What can hang from each mark:
vemod: boto pila sodidal
potud: babek boto nole sodidal
reser: sodidal
pila: tesetuz togap vemod
togap: doda pila ravip
ravip: togap
boto: potud reser vemod
babek: potud
tesetuz: pila
koma: babek nole
sodidal: potud reser
doda: togap

Known rows, with every way that one mark hangs from another:
{sodidal potud reser}: [  0  -2  -3   3  -4   1   6   7   8  -4   4   4  -2  11  15   0  -4   8
  12   7  10  -2 -23   0   4   0  -9  11   7  -1   0  -4  -1   8   6   6
   1  -4   9   5  -7   5 -14  -5  -7]
{reser {sodidal {potud babek {boto {vemod pila}} nole}}}: [  8   2  -3  11   1   9 -15 -10  10   1  -1   6  -3  -8   2  -3   6 -15
  14  -2   2   1 -14   3  -7  -6  -8   1 -10   8   4  -6   1  -2   2   0
  -6   3   3   7  -9   5   0  -3  -4]
{togap doda {pila tesetuz} ravip}: [  3  13  12 -11   2  -9   3  -9 -10  10   5  -6   5  -4 -19 -22   6   0
  -4   7 -11  -7  17  -5  14  10  18  -3  17 -12 -12   4  -3   1  -5  -3
   5   3   1   2   1 -15   7  -2  -6]
{reser {sodidal potud}}: [  3   0   0  -3   8   3  11  11  11   5   2   2  -3   4   8  -2   0  -4
  13   1   4   5   2  -3   1  -5   7   2  -1   1   0  -2  -2   1  -9   0
   0   1   5   3  -9   4  -9  -2 -13]
{potud nole}: [ -4  -1  -4   1   2  -4   5   0   0 -10   8  -2   1  -3   4 -13   1  -2
  11   4   3   2  -6   2   1  -2   4  -7   6   6   0  -2  -1   0 -14   2
  -2   1   3  -1  -3  -7  -4   6  -5]
{babek {potud {boto {vemod pila}} nole sodidal}}: [ -1  -8  -3  11  -2  14 -14 -11   4  -7  -6   5   2  -5  -4  12   3  -8
   1 -10   2   2  -4  13  -7   2 -11  -2  -5  10   9  -7   0   2  -5  -3
  -4   2   4  -3  -3  -5   8   6   3]
{doda {togap {pila {vemod {boto potud} sodidal}} ravip}}: [  4   0   8 -11   2   1   0  -2  -4   7   2  -2   6 -11  -5   4  -1   5
  -5   2  -3   1  19  -6   7  -5   8  -1   4  -5  -4   6  -5   3   8  -1
   4  -2  -7   0   4  -2   6   0  -2]
{togap doda ravip}: [  3   9   7 -10   4  -9  11 -10  -3   0   7  -3   6   2 -12 -19   2  -3
   9   3  -7  -2   4  -5   7   2  20  -3  20  -7  -6   0  -2   2  -4  -5
   5  -1   3  -3  -3  -7  -4   0 -10]
{sodidal {potud babek boto nole} reser}: [  8   3  -6  15 -10   7 -19  -9  13  -6   1   9   3   1   9  -4   4   0
  17   5   7  -9 -52   9  -1  -3 -22  14  -3   5   5 -10  -1   4  11   6
  -6  -1   9   7  -6  13  -6  -2   4]
{boto potud}: [ -5  -4   0  -3   5  -8  17  -6   3   1   3   1   1   7   1  -2  -2   3
  -5  -1   4   4   7  -1  -2   0   8  -6  10   3   5  -2  -2   4 -15   1
   1  -2   1   0  -2  -3 -10   1  -1]
{ravip {togap {pila tesetuz vemod}}}: [ -6   6   3 -13   0  -3  -2  24  -2   9  -2  -2   0   4   0  -7   0  10
 -21   4  -3  -2  23   4  14   5   7   0   9  -5  -7   0  -4  -4  -8   4
  -1   3  -1   0   7  -4   0   2   5]
{boto reser {vemod sodidal}}: [-11  -9  -2  10   3 -10  15 -24  -4  -9   2   1  -8  11  -2  10  -4  -4
 -12  -4   3   8  10  -9 -12  -6  11  -4   9   1  10  -2   2  -2   0   0
   0   0   2   3  -4   7  -7  -7  -8]
{potud babek nole {sodidal reser}}: [  2   1  -5   8  -8   4 -24  -9  12 -12   1   7   1   0   8   3   7   3
  18   0  -4  -5 -43  10  -9  -1 -15   9   2   4   8  -7   0   1  -7   4
  -8   5  -2   0  -4   6   6   0   2]
{boto {potud babek}}: [ -1  -1   0   0   3  -7   1 -10   7   4   0   3   2   5  -1   0   2   4
  -4  -2  -1   1  -3   0  -6   0   3  -3   8   3   8  -5  -2   3 -10   3
  -1  -1  -5   0  -3  -3  -8   0   4]
{koma {babek {potud {boto reser {vemod pila}} sodidal}} nole}: [  4 -14  -1  23   2   2  -5 -22   9 -15 -11   9   4   2 -25   4  -1  24
  -6 -15 -10   3  -3  -3  -1   0 -14   6  -1   0  11   6  -3  -1  -2  -8
  -1   3   4  -8  -2   0   8  -1   3]
{doda {togap {pila tesetuz {vemod {boto potud reser}}} ravip}}: [  1  -1   9 -12   1  -6   9   6 -11   7   2  -4   5  -9  -2   4   0   0
 -22   6  -2  -3  19  -2   9  -3   5  -2   8  -6  -6   5  -4   2  -2   2
   2  -3  -7   4   9  -1   8   2   8]
{vemod boto {pila tesetuz togap} {sodidal {potud babek} reser}}: [  1   0  -8   9 -13  14 -23   7   1   6 -13  -5  -5  -4  15  17  -9   7
  20   2   1  -3   1  -4  -5   3  -7  13 -30   1  -3   8   2   3  34  -2
   3  -4  -5  -3   3  15  -1  -6  10]
{togap doda {pila tesetuz {vemod sodidal}} ravip}: [  4  14  12 -12   0  -8  -2  -5  -8  13   1  -6   3  -4 -22 -11   5  -6
 -10   3 -13  -5  17  -6  12   8  16   0   1 -11 -12   3   0  -2  11  -3
   4   3  -6   1   4  -8  11  -5  -5]
{koma {babek {potud boto}} nole}: [  8  -9   0  15   6   1   1  -6  12 -10  -7   7  10   5 -23  -4   0  28
   0 -10  -6   1  -4  -3   8  -3 -10   6   0   0   7   6  -6  -1  -5  -6
   2   2   6 -12  -1  -4  -2   5   0]
{doda {togap pila}}: [ -1  -3   5 -11   6   5   0   3  -3   3  10  -3   3  -6   7  -3   1  13
  -1   4   0  -1  17  -6   8  -8   9  -3  11  -2  -4   6  -5   5  -9   5
   6   0   0   1  -1 -13   0   4  -7]
{tesetuz pila}: [ -1   2  -5  -4   5  -5   6  11  -7  -1   8  -2  -2   4  11 -12  -4  14
  10   1   5   4  -3  -3  -1   4  -4 -11   7  -3  -1   6   3   1 -10   2
   3   0   3  -2  -8 -16  -4   3  -5]
{vemod boto {pila {togap ravip}} sodidal}: [ -1   0  -3   1  -4   7  -4  -6  -5   1  -7  -8  -1 -10   3   0 -11   6
  25   0  -2   6  24  -9  -5   2  15  -2 -11  -1  -5  12   0  -1  18 -10
   6  -3  -4 -12   1   3   2   0  -4]
{pila tesetuz togap {vemod {boto potud reser}}}: [ -7  -2   0 -12   0  -8  18  37 -10   8  -5  -7  -2   4   6  16  -5 -16
 -36   2   7  -1  18   5   2   2  -1  -2 -11   4  -5   0   3  -3  -1   5
   0  -5  -8  -1  19  11  -5   4  22]
{reser {sodidal {potud {boto vemod} nole}}}: [  5  -1  -2   5   5   5   0  -1   9  -1   2   6  -3  -3   2  -2   4 -18
   8  -1   8   4 -10   3  -3  -7  -2   1  -4   8   4  -6  -1  -1  -6   0
  -5   3   9   6  -8   7  -6  -1  -7]
{koma babek}: [  1  -2   0   0   7  -5   7  -1   6  -7   2   1   1   8  -2 -11   0  18
   8  -1   0   1  -3  -6   0 -12   6  -1   3  -3   2   6   0  -1 -11  -1
   4   2   2  -8  -4  -4  -8   0  -5]
{babek {potud {boto {vemod pila}} nole {sodidal reser}}}: [  0  -9  -4  12  -6  16 -14 -12   5  -9  -5   7   1  -2   2  16   3  -6
   4  -8   5  -1 -15  14  -6   3 -18   2  -3   8   9  -8   1   3   0  -2
  -5   1   7   0  -3  -3   7   5   2]
{potud {boto vemod} {sodidal reser}}: [ -1  -4  -3   6  -2   5  -8 -14   8  -6   1  13  -2   9   8  10   3  -3
  -2  -2  10  -1 -30   7 -12  -8  -9   7   7   7  12  -6   0   2  -1   3
  -4   2  10  -1  -1   8  -4   0  -5]
{tesetuz {pila togap vemod}}: [ -1   3  -3 -14   5  -3   4  37 -11   2   5  -5  -3   2  10  -2  -3   2
  -8   0   8   1  -1   1   2   4 -11  -9   0  -2  -8   4   8  -2  -6   6
   3  -3  -3  -4   3 -14  -2   5   5]
{vemod boto}: [ -3  -1  -4  -2   3   2  12   5  -1   0   3  -2   2   3   9  -7  -5   6
  16   4   4   4  13  -6  -2  -5   6  -5  -1   3   0   4  -5   0   8  -1
   4  -2   4  -6   0  -1 -12   5  -8]
{togap pila ravip}: [  2   8   8  -7   2  -9   8 -10  -4   3   5  -2   5  -4  -9 -21   1   9
   5   8  -5   0   9  -5  10   5  10  -4  26  -9  -5   4  -4   0  -9  -3
   3   2   1  -2  -4 -17   5   0 -13]

Rows:
[ -2   2   0  -8   1  -2   5   8  -6  -1   1  -6   1  -7   5 -10  -5   4
   7   4   0   1  13  -2   3   2  10  -6  12  -2  -7   7   3   1  -9  -2
   5  -4  -2  -7   0 -13   1   3  -2]	{vemod {pila {togap ravip}}}
[  3   4   0   7  -9   8 -16  -7   2   4  -1  -1  -1  -5  -2  -1   1   4
  12   4  -4  -3  -5  -4   3   4 -14   7 -15  -2  -4  -3  -2  -1  30   2
  -2   1  -3   6   0   1   3  -5  -6]	{togap {pila {vemod boto {sodidal {potud babek nole} reser}}}}
[ -1   2  -4 -10   3  -1  -1  29  -8   3   2  -5  -4   2   7   4  -5   3
  -4  -3   6   3   1  -1  -1   4  -5  -6  -8  -2  -6   5   8  -2  -1   3
   3  -1  -5  -5   1  -8   0   2   3]	{tesetuz {pila togap {vemod sodidal}}}
[  5   2  -4   7  -7   5 -14   1  11  -1  -2   6   0   3   3   8   2  -4
   5   0   4  -3 -32   4  -4  -6 -14  10 -19   5   2  -8   2   0  22   5
  -4  -1  -2   2  -1  13  -3  -4   0]	{pila {vemod {sodidal {potud babek boto nole} reser}}}
[ -2  -4   5 -10   2   5  -3  10  -6  11   1  -5   2  -8   3  13  -1   4
 -15   1   0   0  25  -5   5  -6   5  -1 -12   0  -4   6  -4   3   7   4
   4  -1  -8   2   8  -2   3   2   5]	{doda {togap {pila tesetuz {vemod {boto potud} sodidal}}}}
[  3   2  -6  -1  -3   1  -7  11  -4   2   0   3  -2   4  12   4  -2   8
   6  -3   3   0 -17   2  -7   7 -25  -2  -9  -2   2   0   4   0  13   3
  -2  -1  -4   1  -1  -3   1  -1   5]	{tesetuz {pila {vemod {boto {potud babek {sodidal reser}}}}}}
[ -1   4   3  -9   2   0   2   0  -7   0   3  -8   1  -7  -2 -14  -2   1
   8   2  -5  -2  16  -5   6   5  16  -6  11  -4 -10   5   3   1  -4  -3
   6  -4  -1  -5   0 -13   1   1  -3]	{vemod {pila {togap doda ravip}}}
[  2  10   8 -10  -1 -10   2   6  -6  10  -2  -3   3  -4 -12  -6   2  -1
 -11   6  -6  -1  11  -2   8   4   8   0   2  -8  -8   5  -1  -3   2  -1
   1   3  -8  -3   3  -9  11  -2  -5]	{togap {pila tesetuz {vemod sodidal}} ravip}
[  0  -2  -4  13  -4  -1   3 -12   6  -8   2   4   1  -1   1 -11   0  -5
   4   2   6  -1 -25   6   0  -1  -3   3   1   7   3  -6  -2   2  -4   2
  -4  -1  11   7  -5  13  -3  -1   4]	{sodidal {potud {boto reser} nole}}
[  0  -3  -5   7  -7   1   0   3   7 -10   5   2  -1   4  13  -4  -1   2
  16   7  10  -3 -31   4   5   1 -14   9   4   2   0  -6   0   7   2   5
  -3  -3  10   8  -6   6  -9  -3  -3]	{sodidal {potud nole} reser}
[  5  13  11 -10  -3  -6  -1  -7  -8  11   3  -5   3  -2 -18  -8   6  -4
  -8   5 -10  -8   8  -5  13   8  11   4   2 -13 -12   2   1  -1  13  -2
   3   2  -3   4   4  -6   9  -6  -7]	{togap doda {pila tesetuz {vemod {sodidal reser}}} ravip}
[  2   8   7 -17  -1  -6  -4  35  -3  11  -7  -7   0   0 -11  12   0 -19
 -21   0  -2  -5   5   3   8   2  12   8 -12  -4 -13   0   4   0   7   1
   3  -2 -10  -4  11  10   1  -3  13]	{pila tesetuz {togap doda ravip} {vemod {sodidal potud}}}
[  1   6   7 -17   5  -5   7  12  -4   2   4  -7   4   1  -8 -10   0  -7
  -2   3  -2  -3   9  -2   9   2  20  -2  20  -5  -9   1   1   1 -12  -2
   6  -3   1  -5   4  -5  -6   3   0]	{pila {togap doda ravip}}
[  0  -8  -1   6  -1  13  -5  -3   8  -2  -5   9   1  11   4  21   2  -1
  -4  -7   7   0 -12  11  -6  -1 -12   7   3   4  12  -9  -1   4  -1   0
  -1   0   7  -3  -2   1  -2   4  -2]	{babek {potud {boto vemod} {sodidal reser}}}
[  0   2  -2   1  -2  -2   4  25  -2   4  -5  -1  -3  -1   7   8   1 -17
 -11   3   0  -2  -1   5  -1  -3 -11   3 -23   4  -3  -3   1  -6  12   4
  -5   0  -6   5   7  13   1   0  11]	{pila tesetuz {vemod {boto {reser {sodidal {potud babek nole}}}}}}
[ -3  -7   0   7   0   9   5  -7   8   0  -6   7   3   9   0  11   0   2
  -5  -8   0   2  -4  10  -4   2   2   2   4   3  10  -6  -2   1 -12  -3
   0   1   6  -3  -2   7   3   6   1]	{babek {potud {boto reser} sodidal}}
[  4  15  13 -15   1 -10   3   3 -11  12   4  -6   5  -5 -20 -17   7  -8
 -15   6 -12  -8  15  -3  16   8  11  -2   8 -11 -15   1   0  -2   4   0
   3   2  -4   3   5 -15   9  -2  -4]	{togap doda {pila tesetuz vemod} ravip}
[ -3   5   3  -4  -4   4 -10 -11  -1   7  -1  -4   0  -3 -16 -10   0   4
  -5  -3 -11  -2  29  -3  12  11  12  -1   0  -5  -7  -4  -5  -2  11  -3
  -1   3   2   6   6   5   1  -4   3]	{ravip {togap doda {pila {vemod {boto {potud nole}} sodidal}}}}
[  3  -7   0   6   4   4   2   2   6 -10  -3  -1   4   4  -8  -2   1  12
   7  -6  -1   0   0   2   4  -6  -4  -1  -2  -2   3   1   0   0 -12  -4
   1   2   2  -7  -3  -8  -3   4   1]	{koma {babek {potud nole}}}
[  0   1  -4   5  -4   2 -25  -6  11  -9  -1   5   2  -5   1  -2   7   0
  15  -3  -9  -1 -29  10 -11  -2  -6   3   0   6   7  -5  -1   0 -12   2
  -7   7  -6  -3  -4   2   8   2   4]	{potud babek nole sodidal}
[ -9  -6  -5   2  -3  -3  15   1 -13   4  -5  -9  -4  -4   9   4  -9  -2
 -11   2   3   2  30  -3  -2   8   6  -7  -8   3  -3   7   2   0   0  -3
   3  -7  -2   1  10   6   0   1  17]	{vemod {boto potud reser} {pila tesetuz togap}}
[ -8  -5  -4   4   2  -3  -4  -9  -6  -2  -2  -2  -7  -1   2  11  -4  -3
  -3  -4   3   6  20  -6 -11  -4   7  -6  -8   5   3   5   3   0   7   0
   2   1  -4  -4  -3  -8  -2  -4  -5]	{boto {vemod {pila tesetuz} sodidal}}
[  2  -7   0   6   2   6  -6   0  10 -10  -6   1   3   4  -8   3   2  12
   9  -9  -4   1  -7   5   0  -5  -5   3  -3  -1   6   0   0   0 -15  -5
   0   4   0  -8  -4  -3   3   2   3]	{koma {babek {potud nole sodidal}}}
[  5   7  -1 -10  -3   1  -2  18 -12   3   3  -6  -2   0   1   0  -5   0
   7   0   2  -2  -1  -4   3   8  -7  -1  -7  -9 -10   6   7  -2  18  -3
   4  -4  -1  -3   4  -2   0  -1   1]	{tesetuz {pila {togap doda ravip} {vemod boto {sodidal reser}}}}
[ -3  -3  -5   3  -5   2  -5  -4   8 -14   6   4  -1   1  11   0   3   2
  16   2   3  -1 -30   9  -4   0  -7   5   5   5   5  -4   0   3 -14   2
  -5   4   5   0  -3   3   3   2  -4]	{potud nole {sodidal reser}}
[ -7  -1  -3  -1  -1  -5  13  16  -5   5  -5  -3  -3   6   5  12  -5  -6
 -14   1   1   3  14  -3  -5  -5   5   0 -23   2  -1   3   1  -5  16   1
   0  -1  -6  -4   9  13  -2   0   4]	{pila tesetuz {vemod {boto reser} sodidal}}
[  4   1  -1  12   4   0  -3 -23   6   0   0  10  -3   5   0   2   7 -11
  -9  -3   1  -1 -15   0 -13 -10  -3  -1   5   4  14  -8   1  -7  -2   2
  -5   2   3   5  -3  10  -4  -1  -1]	{potud babek {boto {reser sodidal} vemod}}
[ -3  -6  -2  12   1   0   0 -11  -3  -7  -1  -1 -11  -5   2   7   0 -18
  -8  -3   0   2   5  -3  -7   0  -6  -3   3   3   3  -5   6  -3  -4   1
  -5  -1  -1  13  -4   6   2  -8   3]	{boto {reser {sodidal {potud babek nole}}} {vemod {pila togap}}}
[  0   2  -4  -8   5   0  12  31 -12   4   4  -5  -6   1  12   0  -5  -3
  -4   0   6   3   8  -2   1   4 -10  -9  -7  -3  -7   5   7  -6   0   2
   1  -3  -1   1   4  -3  -1   4   3]	{tesetuz {pila togap {vemod {boto {reser sodidal}}}}}
[ -3  -7   1  10   7 -10  14 -28   2   0   0   6  -7   8  -5  13   4 -15
 -23  -6   0   5   6  -4 -13  -2   0  -5  13   1  15 -10   2  -3 -12   1
  -6   0  -3  13  -3   8  -6  -8   2]	{boto {potud babek} {reser sodidal} vemod}
[  1   0   8 -10   0  -2   3   7 -10   6   1  -4   4  -9  -1   6  -1   3
 -13   5  -4  -1  19  -5   7  -5   9   1   1  -7  -6   8  -4   0   5   0
   3  -1  -7   0   7   1  10   1   2]	{doda {togap {pila tesetuz {vemod {boto reser} sodidal}} ravip}}
[ -3  -2  -7  14  -4   0   4 -18  -6   2  -5  -4  -3 -10   6  -1  -1  -8
   5   0  -5   2  16  -2  -8   6  -3  -8 -17   4   3   3   1  -4   3  -5
  -4  -1  -4   7   2   8   8  -1  11]	{vemod {boto {potud babek nole} {reser sodidal}} {pila tesetuz}}
[ -3  -3  -3   6   0   5 -12 -19   5  -3  -2   9  -2  -1   3   3   2  -3
   1  -7   3   3 -10   5 -14  -6   0  -2   0  10  10  -2   0   0  -1   0
  -2   3   4  -5  -3   0   4   0  -3]	{potud {boto {vemod pila}} sodidal}
[  0  -3  -3   7  -5  -2 -12 -18  11  -6  -1   7   1   1   2   6   5   1
   5  -3  -2  -3 -30   9  -8   3 -11   5   4   5  11  -9   0   4 -13   2
  -7   2  -3   4  -2   6   2  -2   8]	{boto {potud babek nole {sodidal reser}}}
[ -4  -3  -3   4   5   1  24  -5  -1  -1   4  -1  -3   5  11  -5  -4  -1
  11   4   2   7  17  -8  -3  -4  10  -4   0   1   3   3  -4  -4   1  -4
   2  -1   6   1  -1   9  -8   2 -10]	{vemod {boto {reser sodidal}}}
